Each row was made from one small tree. The marks that hang from a mark follow it in brackets, in alphabetical order. Every link used is in the known rows. Write each row's tree.
Known rows
nakevu{pili{dumin{giso} gesu mukad muluk{zakilo}}}: [-0.11  0.22  0.00 -0.13  0.37 -0.09  0.00 -0.31 -0.04  0.01 -0.17  0.18
 -0.38 -0.17  0.29  0.20 -0.11 -0.14 -0.03 -0.09 -0.03  0.29  0.09]
dumin{giso pili{gesu zifi}}: [ 0.13  0.15  0.08 -0.16 -0.21  0.21  0.30  0.13 -0.03 -0.36  0.38  0.07
  0.13 -0.13 -0.21  0.27  0.18 -0.19  0.13  0.26 -0.07 -0.67 -0.36]
mukad{pili{gesu muluk nakevu zifi}}: [-0.05 -0.02 -0.01  0.22  0.01  0.46 -0.13  0.05  0.00  0.35  0.08  0.04
  0.00 -0.09 -0.22  0.04  0.15  0.14  0.15  0.13  0.06  0.49  0.06]
pili{dumin gesu mukad muluk{zakilo} nakevu zifi}: [-0.34 -0.22 -0.09  0.20  0.78  0.41 -0.02 -0.20 -0.28  0.66 -0.32  0.47
 -0.55  0.30 -0.21  0.13  0.18  0.00 -0.13  0.11  0.21  0.61  0.61]
zifi{pili{dumin nakevu}}: [ 0.23 -0.31 -0.04  0.12 -0.18 -0.27 -0.13  0.05  0.15 -0.11 -0.14 -0.31
  0.36  0.03  0.15 -0.45 -0.20  0.17 -0.18 -0.21 -0.07 -0.21  0.06]
fimog{mukad{pili{gesu nakevu}}}: [ 0.00  0.15 -0.05 -0.01 -0.37 -0.03 -0.23  0.26  0.24 -0.01  0.15 -0.49
  0.40  0.07 -0.09 -0.17 -0.18  0.17  0.24 -0.08 -0.12 -0.11 -0.10]
dumin{pili{mukad}}: [ 0.04  0.04  0.31 -0.15 -0.58 -0.46  0.17  0.12  0.17 -0.35  0.39 -0.14
  0.34 -0.05 -0.09  0.05 -0.26 -0.03  0.11 -0.02 -0.04 -0.47 -0.30]
fimog{mukad}: [-0.08  0.13  0.29 -0.15 -0.74 -0.65  0.01  0.19  0.46 -0.44  0.21 -0.74
  0.62  0.06  0.25 -0.33 -0.13  0.17  0.14 -0.22 -0.33 -0.65 -0.21]
muluk{pili{dumin{giso} gesu mukad nakevu zifi} zakilo}: [-0.21 -0.10 -0.21  0.10  0.35  0.12 -0.03  0.01 -0.49  0.05 -0.33  0.56
 -0.64  0.59 -0.13  0.22  0.26 -0.31 -0.26 -0.04  0.03  0.15  0.44]
dumin{pili}: [ 0.06  0.06  0.28 -0.10 -0.73 -0.38  0.25  0.15  0.32 -0.53  0.41 -0.29
  0.48 -0.03  0.07 -0.02 -0.10 -0.01  0.24 -0.10 -0.19 -0.66 -0.37]
giso{dumin{pili{gesu mukad muluk{zakilo} nakevu}}}: [-0.26  0.36 -0.21  0.14  0.11  0.33  0.35  0.09 -0.05 -0.04  0.02  0.35
 -0.37  0.31 -0.07  0.47 -0.38 -0.20  0.23  0.20  0.06  0.13  0.16]
fimog{mukad{pili{dumin{giso} gesu muluk nakevu zifi}}}: [ 0.08  0.27 -0.36 -0.23  0.31  0.26 -0.08  0.00 -0.08  0.32  0.05 -0.21
 -0.02 -0.07 -0.08 -0.05  0.24  0.15  0.10  0.26  0.23  0.04 -0.18]
zifi{pili{dumin{giso} mukad muluk}}: [ 0.29  0.07 -0.05 -0.12 -0.06 -0.38 -0.07 -0.06 -0.04  0.03 -0.22 -0.15
  0.06 -0.18  0.27 -0.24 -0.21  0.19 -0.28 -0.08  0.12 -0.16 -0.13]
pili{dumin{giso} gesu mukad nakevu zifi}: [ 0.17 -0.25 -0.16 -0.15  0.61  0.19  0.11  0.02 -0.33  0.23 -0.10  0.29
 -0.05  0.00 -0.34  0.10  0.07 -0.10 -0.15  0.32  0.16  0.08  0.09]
bugim{zifi{pili{mukad muluk}}}: [-0.25 -0.26  0.31  0.03 -0.32 -0.44 -0.49  0.24  0.18 -0.13 -0.27 -0.33
  0.28 -0.04  0.20 -0.08 -0.29  0.21 -0.43 -0.50  0.09 -0.15  0.06]
zifi{pili{dumin{giso} gesu mukad muluk{zakilo}}}: [ 0.01  0.14 -0.17  0.11  0.18  0.04 -0.16 -0.10 -0.17  0.27 -0.46  0.14
 -0.35  0.09  0.16 -0.03 -0.13  0.11 -0.30 -0.20  0.01  0.07  0.20]
muluk{pili{dumin{giso} nakevu} zakilo}: [-0.08  0.06 -0.26  0.04 -0.30 -0.38  0.19  0.15 -0.17 -0.39 -0.32  0.07
 -0.25  0.68  0.37 -0.02  0.20 -0.25 -0.01 -0.32 -0.22 -0.23  0.19]
nakevu{pili{dumin gesu}}: [ 0.05 -0.15  0.27 -0.12 -0.01 -0.23 -0.09 -0.26  0.36 -0.33  0.16 -0.24
  0.31 -0.38  0.20 -0.07 -0.12 -0.02  0.01 -0.19 -0.25 -0.09 -0.16]
zifi{pili}: [ 0.11 -0.14  0.28  0.18 -0.76 -0.46 -0.18  0.17  0.35 -0.39  0.00 -0.48
  0.49 -0.10  0.22 -0.42 -0.23  0.17 -0.15 -0.35 -0.31 -0.44 -0.10]
zifi{pili{dumin}}: [ 0.21 -0.18  0.12  0.02 -0.47 -0.50 -0.17  0.00  0.25 -0.23 -0.12 -0.43
  0.43 -0.10  0.23 -0.46 -0.07  0.21 -0.23 -0.32 -0.18 -0.40 -0.19]

Which tree is each row?
[ 0.34 -0.04 -0.11 -0.01 -0.17 -0.09 -0.12  0.06  0.07 -0.17 -0.19 -0.22
  0.29 -0.13  0.14 -0.20 -0.09  0.09 -0.22 -0.18 -0.18 -0.45 -0.17]  zifi{pili{dumin{giso} gesu}}
[ 0.20  0.10 -0.38 -0.08  0.37  0.42  0.01 -0.01 -0.23  0.40 -0.07  0.14
 -0.13 -0.12 -0.15  0.07  0.34  0.07  0.11  0.28  0.20  0.35 -0.18]  mukad{pili{dumin{giso} gesu muluk nakevu zifi}}
[-0.09 -0.08  0.16 -0.02  0.11  0.18  0.22 -0.02 -0.04  0.09  0.35  0.23
 -0.10 -0.01 -0.24  0.14 -0.08 -0.03  0.07  0.33  0.33  0.03  0.10]  dumin{pili{mukad muluk nakevu zifi}}
[-0.34 -0.07  0.25  0.01  0.56  0.11 -0.19 -0.46 -0.02  0.24 -0.07  0.27
 -0.49 -0.23  0.04  0.10  0.11 -0.08 -0.19 -0.01  0.09  0.53  0.26]  nakevu{pili{dumin gesu mukad muluk{zakilo} zifi}}
[ 0.29 -0.02 -0.33 -0.13  0.16  0.23 -0.03  0.12 -0.25  0.18 -0.01  0.05
  0.07 -0.10 -0.26 -0.03  0.30 -0.02  0.08  0.22  0.10  0.11 -0.31]  mukad{pili{dumin{giso} gesu nakevu zifi}}
[-0.21  0.17 -0.15  0.35 -0.24  0.31 -0.10  0.15  0.03  0.30 -0.19  0.03
 -0.14  0.28  0.01  0.06  0.02  0.09  0.31 -0.17 -0.12  0.50  0.24]  mukad{pili{gesu muluk{zakilo} nakevu}}
[-0.01 -0.17  0.15  0.00 -0.24  0.05  0.25  0.12  0.07 -0.29  0.43 -0.03
  0.24  0.05 -0.18 -0.01  0.07 -0.11  0.16  0.21  0.06 -0.40 -0.10]  dumin{pili{nakevu zifi}}
[ 0.24  0.29 -0.16 -0.26 -0.18 -0.20  0.05 -0.02 -0.12  0.09  0.02 -0.16
  0.03 -0.27  0.11 -0.15  0.45  0.12  0.09  0.12  0.13  0.03 -0.59]  mukad{pili{dumin{giso} muluk zifi}}
[ 0.01 -0.18  0.36 -0.22 -0.03 -0.44 -0.07 -0.30  0.26 -0.39  0.25 -0.27
  0.24 -0.46  0.20 -0.25  0.18 -0.06 -0.10 -0.03 -0.12 -0.11 -0.27]  nakevu{pili{dumin zifi}}
[-0.01  0.22 -0.45  0.07  0.37  0.44  0.00  0.02 -0.35  0.47 -0.26  0.25
 -0.43  0.15 -0.05  0.09  0.46 -0.01  0.12  0.14  0.14  0.45  0.01]  mukad{pili{dumin{giso} gesu muluk{zakilo} nakevu zifi}}
[-0.17  0.21 -0.18  0.08  0.42  0.58  0.30  0.04 -0.38  0.22  0.06  0.56
 -0.55  0.23 -0.26  0.46  0.03 -0.26  0.12  0.37  0.25  0.04  0.26]  dumin{giso pili{gesu mukad muluk{zakilo} nakevu zifi}}
[-0.36 -0.02  0.05  0.24  0.37  0.56  0.12 -0.04 -0.19  0.33  0.12  0.53
 -0.49  0.27 -0.35  0.36  0.02 -0.14  0.07  0.23  0.26  0.23  0.45]  dumin{pili{gesu mukad muluk{zakilo} nakevu zifi}}
[ 0.22  0.24  0.01 -0.16 -0.44  0.03  0.36  0.22  0.10 -0.46  0.34 -0.07
  0.31 -0.06 -0.02  0.28 -0.08 -0.15  0.27  0.07 -0.20 -0.73 -0.41]  dumin{giso pili{gesu}}
[ 0.12 -0.30  0.15  0.20 -0.32 -0.28 -0.22  0.17  0.11 -0.09 -0.06 -0.19
  0.28  0.05 -0.04 -0.33 -0.51  0.12 -0.21 -0.17 -0.04 -0.03  0.22]  zifi{pili{mukad nakevu}}
[ 0.03  0.07 -0.07  0.21 -0.20  0.28 -0.08  0.13  0.13  0.22  0.01 -0.11
  0.16 -0.01 -0.07  0.05 -0.12  0.17  0.30 -0.05 -0.07  0.42  0.04]  mukad{pili{gesu muluk nakevu}}
[ 0.18 -0.09 -0.13 -0.20 -0.14 -0.48  0.11  0.11 -0.19 -0.30 -0.10  0.12
 -0.01  0.34  0.13  0.00 -0.14 -0.15 -0.14 -0.09  0.02 -0.16  0.01]  muluk{pili{dumin{giso} mukad nakevu}}
[-0.12 -0.17  0.30 -0.14  0.58  0.07 -0.19 -0.49  0.09  0.16  0.14  0.16
 -0.17 -0.50 -0.03  0.09 -0.04  0.02 -0.20  0.12  0.14  0.43  0.08]  nakevu{pili{dumin gesu mukad muluk zifi}}
[-0.15  0.22 -0.12  0.25 -0.49 -0.10 -0.03  0.20  0.04  0.14 -0.15 -0.16
 -0.04  0.27  0.18 -0.12  0.05  0.09  0.32 -0.22 -0.09  0.40  0.06]  mukad{pili{muluk{zakilo} nakevu}}
[-0.03 -0.27  0.32 -0.13  0.22 -0.05 -0.14 -0.34  0.24 -0.21  0.20 -0.10
  0.15 -0.46  0.03 -0.07  0.13 -0.07 -0.11 -0.01 -0.14  0.02 -0.12]  nakevu{pili{dumin gesu zifi}}
[-0.10 -0.35  0.18  0.24  0.07  0.31  0.03  0.11  0.10  0.00  0.10  0.01
  0.23  0.06 -0.26  0.00  0.09 -0.02  0.06  0.08 -0.18  0.01  0.27]  pili{gesu nakevu zifi}
[-0.15 -0.01 -0.27  0.06  0.80  0.40  0.15 -0.13 -0.45  0.57 -0.38  0.51
 -0.61  0.28 -0.14  0.22  0.23 -0.10 -0.09  0.22  0.21  0.45  0.45]  pili{dumin{giso} gesu mukad muluk{zakilo} nakevu zifi}
[ 0.10  0.11  0.09 -0.28  0.38 -0.10  0.03 -0.32  0.07 -0.05  0.03  0.05
 -0.07 -0.45  0.21  0.17 -0.25 -0.04 -0.06  0.04  0.03  0.19 -0.11]  nakevu{pili{dumin{giso} gesu mukad muluk}}
